Each row was made from one small tree. Brackets hold a mark, then the marks that hang from it, in the order of their numbers. Every link used is in the known rows. Write each row's tree.
Known rows
(j735 j941): [-10 -34  13  13  14 -15   1   7  17  -3 -16  -8 -27  22   2   4  -7  -2
 -11   1  10  -4   9 -19 -10 -14 -12 -21  -1  -4   4]
(j346 j708 (j735 j941) (j821 (j20 j626) j501)): [-19 -10  -2  -2  -6   6  -2 -19  -4   6  -7  17 -38  44   2 -19  15   7
   1   9  18  18 -19  13  16 -28 -21 -13  -1 -12  20]
(j626 (j20 (j821 (j346 j708))) (j501 j611) j635): [-12 -17  31  -2  -4 -16  -6 -10  -2   1  -4 -20 -21  -8   3   4 -23   8
 -20   6 -33  -5  12   6 -38  13  14 -56   3   6   3]
(j20 (j626 (j501 (j819 j780) j821) j635)): [-10 -30  25  -3 -14 -18  -3 -16   9   8 -11  -6   4   1  26  18 -18 -12
 -20  14 -22 -31   9   4 -12  11 -10 -24 -16  -3   5]
(j611 (j501 (j821 j20))): [ -8   6  18  16   8  -8 -10   7   0   9 -22  -5 -15   4   8   5 -17   7
 -13 -10  14 -18 -32  -1   0 -10  -9 -17  -8   1   7]
(j346 j708 (j735 j941) (j821 j20 j501)): [-17  -5  -2   1  -5   7  -8 -19 -10   2 -11  12 -41  46  -4 -22  11  12
   3   6  18  20 -14   3  10 -32 -20 -14   3 -12  15]
(j780 j821): [ -3 -13  17  11  12  -8  -5  20   5  -7 -16 -14  -9   0  16  -2  -9   5
   1  -6   7  -5 -12 -23 -11   6  -7   3  -7   3   1]
(j611 j20 j501): [ 13   8  15  21  11   6 -12  17   5   2 -16 -10   9   6  13   3 -14   9
  -7  -4  27 -11 -35  -5  -5   1   2 -25  -3  15   9]
(j819 j780): [-11 -28   2   8  16 -16  -3 -12  10  -2 -20 -15 -12   1   2   3 -19  -6
 -13  -7   2 -11  16 -24 -16  -2 -17 -11  -1  -6   0]
(j941 j735): [ -8 -22   6  10   7   1 -17  -4  25  -3 -29 -14  -6  23  17  13  -7  -1
   8  -7  17  -6 -14 -18  -3  -3 -11  -9 -12  17  10]
(j821 j20 (j346 j735)): [-28 -25  14  11  14   6  -7 -23   5  -3 -15  -7 -33  25 -23  -2   7  10
  -2  -2  26  19 -35  24   2 -11  -7   3  -4  16  15]
(j821 (j20 (j626 j635)) (j346 j708 (j735 j941))): [-37 -31  10  -2   6  -1  -1 -22   6   4  -6  10 -38  30 -12  -8  16   6
  -7   9  14  21 -26  34  14  -9 -11 -21  -5   3  26]
(j780 (j821 j20 j346 j501)): [ -9 -15  25   8  10 -12   1   7  -1 -12 -20  -4 -20   7 -12 -10   8  13
  -4   2  21   8 -30   9  -6 -12  -8   1  -3   5   1]
(j20 (j626 (j501 j611 j821) j635)): [-12 -30  28   3  -6 -19  -1 -10  14  11  -7  -5  -2   7  34  16 -22  -6
 -20  11 -12 -29  -4  10  -4  17  -8 -28 -16  -4   7]
(j780 (j821 j346 (j501 (j611 j635 j679) j819))): [ 15  -6  17  -1   3  -5  -3   8  -4 -13  -5  -1 -11   8  -7  -6  -3  20
  -8  -7  12 -15  -5 -10  -5  -8  -7  -9  -2  -3   1]
(j819 (j501 j821)): [  2 -27  21  14   7 -13  -9  -8 -10   7  -7 -15  -3  19  10   2 -23   4
 -14  -3  -6 -21  16 -22 -14 -17 -17  -4 -13  -4  -2]
(j611 j20 (j501 j821) (j679 j626)): [ 20  42  12  16   2  14  -7  26   9   9 -19  10  13  -3  12   7 -12  19
   1 -10  19 -24 -22 -16  -6 -11   6 -36  -5  16   0]
(j821 (j20 j626) j346 j501): [-21 -34  22   5  11 -15  12 -21  13   0 -17   2 -18  21 -22  -2  16   3
 -14  22  31  14 -38  52  10 -16 -15  -7  -5   8  11]
(j679 (j626 j20 (j501 j611))): [ -6  -5  38  17   7  -5   5  15  12  10 -11 -25  -6 -10   9   4 -13   1
   2   1 -13   7  29   0 -34   1   7 -13   5  18  -2]
(j819 (j780 (j821 (j20 j626)))): [-13 -20   9   6  15 -16  -1   1   7  -3 -21  -3 -16 -15   4  -3  -8  -2
 -10 -15   3  -8   0 -20 -14   0  -9  -5  -5  -9   0]
(j819 (j20 j626) (j501 j611) (j780 (j821 j346))): [  2 -37  18   0  15 -27  11  -8 -17   6   3   7 -12  -9  -8  -3 -14   1
 -23 -31 -19 -20  28 -26  -4 -16  -4  -3 -16 -25  -1]
(j780 (j821 (j20 j626) (j501 (j611 j635 j679)))): [  4  -1  21   6   5  -8   1  13   8  -2 -13   8  -3  -2  10  -9  -2  16
  -4 -10  22 -11 -23   1   0   3  -1 -13  -8  -7   1]
(j819 (j20 j626 (j821 (j346 j735))) j780): [-24 -43  -9 -11  15 -16  11 -17   9   4  -8   6 -26  -7 -21  20   2 -13
  -9 -16  -7  -3 -10  -6  -1 -11 -14  -2 -11 -14   9]
(j819 (j20 (j626 j501 j635)) j780): [-19 -39  15  -1  -2 -26   5 -14   7   8 -18  -5   1  -9   6  14 -16 -15
 -19  -2 -19 -14  12  -9 -11   9  -5 -21 -13 -12   1]
(j679 j626): [-11 -11  18  13  14  -4   3  14  16   3 -16 -21  -5   4   6   7  -4  -4
  14   3   3   5  10  -7 -14  -5 -14   4   3  15   4]
(j501 (j819 (j780 j821))): [  7 -16   9   3   7  -5 -10  -4  -7  -4 -13 -11  -7  -9   0   1 -13  -4
  -5 -14 -15 -20  29 -33 -19  -9 -12   1  -3  -9  -4]
(j611 j20): [  5 -19  11  20  16  11 -12  10   9   3 -11 -13   5   5  13   1  -6   3
   3   2  22   1 -19 -14 -12   5  -2 -15   0  12  -2]
(j679 (j626 j20 (j501 j611 j821) j635)): [ -9  -3  39  10  -5 -11  -3  19   6  10  -9 -22  -6 -16  18   6 -17   4
   1  -4 -28  -7  28  -9 -41   6   4 -27   7  14  -8]
(j611 j20 j635): [  9 -20   3  10   5  23 -23  14  12   1  -3 -15  14  -4  12   5  -4  14
   3  -3  36  -3 -29 -18 -14  21   4 -31   8  11   5]
(j626 j20 (j501 (j611 j679) j821) j635): [ -2  -1  39  10 -15 -15 -11   1   1  11 -10 -13  -2 -12  26   3 -36  12
 -23  -3 -33 -26  22 -13 -43  19  18 -58  -1   6 -14]
(j20 j626 (j821 j346)): [-20 -41  -3 -10  20 -11  13 -16  24   0  -3   0 -28   6 -10  25   7 -11
  -8  11  10  -2 -36  22   8  -4 -16  -6 -11   3  22]

Which tree is each row?
[  2 -21  22  -3  -1 -15   3  10  -5 -11  -9  -3  -7   5  -4  -2   5   5
  -4   3  -1  -7 -12   0  -6  -6 -12   1  -6   0   1] => (j780 (j821 j346 (j501 (j819 (j20 (j626 j635))))))
[  8  -5   5   6   5  -7  -1 -14   1   0 -14  -3 -16  18   4  -2 -13   8
  -7   2  15 -12 -14 -10   2 -10 -13 -16   2  -3  -1] => (j346 (j821 (j501 (j611 j679))))
[  4 -16   2   8  25  10 -10  -2   1   4   6  -1 -26  13   4  -3 -10  14
   1 -17  14  -4 -12 -12   1  -8  -6 -19   0  -6   6] => (j501 (j611 (j20 (j821 (j346 j708 j735)))))
[ -3  -1   5   5  -8  11 -13 -25  -9  -3 -14  -1 -19  29  -7  -5   2   8
   8  -6  15   1 -25   3  -2 -22 -16  11   1   5   5] => (j346 j735 (j821 j20 (j501 j819)))
[  9 -25   8  -5   8 -10   5 -14  -3  14   7   9   3   3  -5  14 -18   6
 -13 -20  -7 -25   7 -13   5  -7   3 -23 -19 -19   9] => (j819 (j20 j626 j821) (j501 (j611 j635 j679)))
[ 11  -9  21   7   2 -11  -3  17  -3 -10 -15 -10   0   7   8  -6  -5   6
   0  -1   3 -11   0 -16 -13  -8 -13   6  -6  -2  -4] => (j780 (j821 (j501 j819)))
[-17 -32  -1 -12   8 -18   5  -8  23   1  -7  -4  -9   0  10  24  -6 -12
  -3   5  -7 -18 -27   7  -2  11 -15 -20 -10  -1  16] => (j20 (j626 j635) j821)
[ 14   2   8  -2  -5   8  -4 -11  18   1 -13  11  19   2  11  18 -10   5
  -6  11   2 -27 -15  -1 -10   9  12 -46 -14   9   5] => (j611 (j20 (j626 (j501 j819) j635) j821) j679)
[-10 -18  38  18  -4  -7  -6   4   4  12 -14 -22  -9  -9  17   7 -20   0
 -20  12 -16   0  10  -2 -41   6  10 -23  -4  13  -9] => (j626 j20 (j501 j821))
[-23 -36  11 -17  -6 -15   5 -29  20  -8  -5  -5 -20  21  -2  29  -4  -7
 -14  19  -6 -14 -30  30  -4   5 -10 -19 -18   8  25] => (j20 (j626 j501 j635) (j821 (j346 j735)))
[ -9 -17  14   6   9  -2  -5   9   3 -13  -9 -11 -23  16   1  -2   0  10
   0  -6  13   3 -22 -11  -6  -1  -9  11  -7  10   9] => (j780 (j821 (j346 j735)))
[ 14 -12  10   3  10 -15  -5 -19  -4   0  -4  -8   2   5  -3  -3 -33  13
 -20 -25  -5 -34  51 -37 -19 -11  -6 -28  -4 -15   0] => (j819 (j501 (j611 j635 (j679 j626))) j780)
[  9   3  14   4   4   4 -13 -10  -8  23  -2  22 -15 -12  12   2 -17  13
  -8 -28 -17 -42  13 -17   1 -11  -4 -28  -7 -21 -10] => (j501 (j611 j679) j819 (j821 (j20 (j626 j635))))
[ -3   0   5   0  -6   6 -19   6   4   1  -5  -9 -12  11   1  13 -13  19
 -16 -12  30 -20 -42  -4   1   5 -10 -27  -1   6  20] => (j611 (j501 (j821 (j346 j735))) j635)
[ 11 -22   7  10  16  12 -12   9  13  11   8  -4  -1  -4  21   3 -13  13
  -5 -17  26 -15 -16 -13   1  19   1 -29   3  -4   6] => (j501 (j611 (j20 j626) j635))
[-17 -11   3  -1   2   5  -7 -28 -14  15 -14   4 -27   1   7 -11   1  -2
  -6  16  -3  11  -7   7   9  -9  -8 -24  -1 -12  15] => (j346 j708 (j821 (j20 (j626 (j501 (j819 j780))))))
[ -7  -4  29  -1  -7 -11  -1   7   4   0 -15 -25  -2 -23  -2  12 -11  -5
   5   1 -38  -6  37  -9 -49  -1   4 -24   8  15  -3] => (j679 (j626 (j20 j821) (j501 (j819 j780)) j635))
[  6 -27  13   9  15 -23  -8 -17 -16   7  -3  -6 -17   4   5  -4 -33   6
 -25 -29 -16 -38  44 -42 -20 -24 -19 -14  -8 -25 -10] => (j819 (j501 j611 j821) j780)
[ -4 -23  17   4  13 -20  -3 -16 -20  -7 -13  -7 -17   2 -13 -16 -12   9
 -20 -12  -8  -8  26 -22 -18 -22  -9  -9  -8 -12   3] => (j819 j501 (j780 (j821 j20 (j346 j708))))
[ 17 -22  24  19  17  -6  -9  -7 -10   6   0 -14   3  18  10  -7 -26  11
 -12 -12   3 -19  21 -21 -12 -11  -4 -13  -8  -3  -1] => (j819 (j501 (j611 j20)))
[-14 -24   8   6  21  -4   3   4  12   3  -6 -18 -24 -15 -13   7  -1  -1
  -5  -3  -3  16 -11  -2 -29   0   3 -15   8  16   3] => (j626 (j20 (j821 j346)))
[-36 -32  19   2   4   2   2 -29   6   5  -9   8 -40  36 -13  -5  15   6
 -15  20  18  24 -22  44  14 -16  -6 -16 -12   3  28] => (j821 (j20 (j626 j501)) (j346 j708 (j735 j941)))
[-22 -27   3   3  12   6  -6 -19   2  -2  -2 -10 -30  41  -7  -6   1   7
  -4  13  15  19 -12  12  10  -9 -20  -1  -5   8  23] => (j821 (j346 j708 j735))
[-20 -24  34  12  -6  -4 -11 -22   0   2 -20 -12 -24  22   3  11 -13   6
 -19  16   4  -7 -13  14 -13 -10  -4 -12 -16   7   4] => (j626 (j501 (j821 j20 (j346 j735))))
[ 13  22   0  -3   3   4   1  -1  19  -1 -13  17  10   4   0  17  -8  13
 -13   0  20 -27 -50  11   6   4  10 -54 -12  15  19] => (j611 (j20 (j626 j635) (j821 j346)) j501 j679)
[ 30  47  16  10  -6  14 -10  16   3   2 -18   4  30  -3   6   5 -15  17
   4  -9   3 -29  -1 -14 -11  -4  12 -43  -1  19   4] => (j611 j20 (j501 j819) (j679 (j626 j635)))
[ -9 -32  11  -8   7 -10   5 -17  21   5  -3  -3 -15   4  10  27 -12  -6
 -15   9   3 -20 -19  16   0   7  -4 -22 -17  -7  19] => (j20 (j626 (j501 (j611 j635))) j821)
[ 15   7   6  11  23   9  -3   7  12   6  -4   4  -8  -1   6   4 -15  16
   6 -19  10 -17   1 -21  -6  -6   3 -29   0  -1  -2] => (j501 (j611 (j20 j821) (j679 j626)))
[ -2  -7  -6  -5 -10   8  -9 -17 -14  -1  -2   8 -33  49   1 -17   5   7
   3   7   4   7   7 -10   7 -34 -26  -9   2 -14  15] => (j346 j708 (j735 j941) (j821 (j501 j819)))
[ -2 -19  20   5   8 -15   3  11   2 -16 -14 -10 -15  15  -4  -5   2  10
  -6   7  16   1 -20  -1  -7  -8 -14   3  -4   5   2] => (j780 (j821 j346 j501))
[ 29  28   5   7   1  10  -3  -1  10   8 -14  17  26  -4  10   7 -15   8
 -16  -8  13 -34  -9  -7   2  -2  10 -40 -12   7  10] => (j611 (j20 j626) (j501 (j819 j780)) j679)
